Every row comes from one small tree of marks. Brackets hold a mark, then the marks that hang from it, in the order of their numbers. Every link used is in the known rows. Which tree was each row made from?
In the rows, zero is written as 128.
Known rows:
(q708 (q806 q584 (q663 (q709 q727)))): [ 97 147 158 109 203 141 133 159 108 176 141 138 112 167 142]
(q806 q584 (q663 q709) q708): [108 130 139 121 219 200 127 144 191 186 118 106 106 143 131]
(q708 (q806 (q584 (q663 (q709 q727))))): [ 93 139 156 110 197 108 141 161  88 184 112 162 115 163 153]
(q584 q663 q708): [107 109 128 124 177 100 130 157 125 176 100 184 103 137 160]
(q584 (q663 (q709 q727)) (q708 q806)): [104 131 142  99 175  64 152 171  84 195  92 198 104 156 164]
(q806 q584 (q663 (q709 (q727 q866))) q708): [111 162 144 112 182 188 126 136 195 190 131 107 106 163 131]
(q866 q727): [ 86 110 148 142 136 138 112 149 127 146  94 149 128 166 150]
(q708 (q806 (q663 (q709 (q727 q866))))): [104 145 160 106 146 121 120 168  93 178 140 159 114 159 141]
(q708 (q806 q584)): [101 126 157 144 202 132 126 143  94 159 125 141 105 153 143]
(q709 (q727 q866)): [109 163 154 125 117 119 121 144 132 153 122 150 119 176 140]
(q727 q709): [113  91 145 116 157 139 119 147 131 167 112 151 121 138 134]
(q806 q663 q708): [106 130 139 129 182 175 111 143 169 161 121 132 105 150 138]
(q806 q584 (q663 (q709 q727)) q708): [105 158 143 110 208 186 136 140 192 181 121 106 108 169 135]
(q727 q866): [114 129 149 139 127 138 109 147 132 160 120 150 116 144 135]
(q709 (q727 (q866 q663))): [ 94 163 149 111  98 121 114 142 132 133 126 150 128 180 148]
(q708 q806): [102 121 158 137 173 111 122 156  76 155 114 164 111 152 145]

Which tree is each row?
[ 70 109 143 109 120 140 117 159 134 139  85 146 145 166 155]
(q866 (q663 q709) q727)
[110 125 130 132 211 165 124 140 165 169 147 129  94 146 144]
(q806 (q584 q708) q663)
[112 150 136 106 205 150 145 150 170 182 134 132 102 165 145]
(q806 (q584 q708) (q663 (q709 q727)))
[109 150 141 115 180 152 135 140 173 199  98 135 110 156 142]
(q806 (q584 (q663 (q709 (q727 q866)))) q708)
[113 122 131 117 216 165 137 153 171 187 132 129 100 140 141]
(q806 (q584 q708) (q663 q709))
[109 126 142 114 190 176 122 156 175 181 106 130 112 144 133]
(q806 (q663 q709) q708)
[110 117 140 129 187 111 125 154  99 167 134 169  90 144 152]
(q584 (q708 (q806 q663)))
[ 97 125 152 133 208 152 115 150 102 163 154 139 104 148 142]
(q708 (q806 q584 q663))
[110 134 142 102 150  64 143 169  87 202 102 198 101 152 160]
(q584 (q663 (q709 (q727 q866))) (q708 q806))
[108 157 149 109 167 170 124 152 165 180 149 122 118 163 134]
(q806 q584 (q663 (q709 (q727 q866))))
[100 147 142 111 205 151 144 143 170 193  88 134 113 163 145]
(q806 (q584 (q663 (q709 q727))) q708)
[117 153 136 110 177 152 137 148 174 190 144 130 100 158 140]
(q806 (q584 q708) (q663 (q709 (q727 q866))))
[100 124 154 119 213 153 125 161 107 180 140 138 109 144 139]
(q708 (q806 q584 (q663 q709)))
[115 156 155 108 129 124 134 159 137 176 102 150 126 168 137]
(q663 (q709 (q727 q866)))
[110 139 145 106 178  98 141 163 103 180 123 168  96 164 152]
(q584 (q708 (q806 (q663 (q709 q727)))))
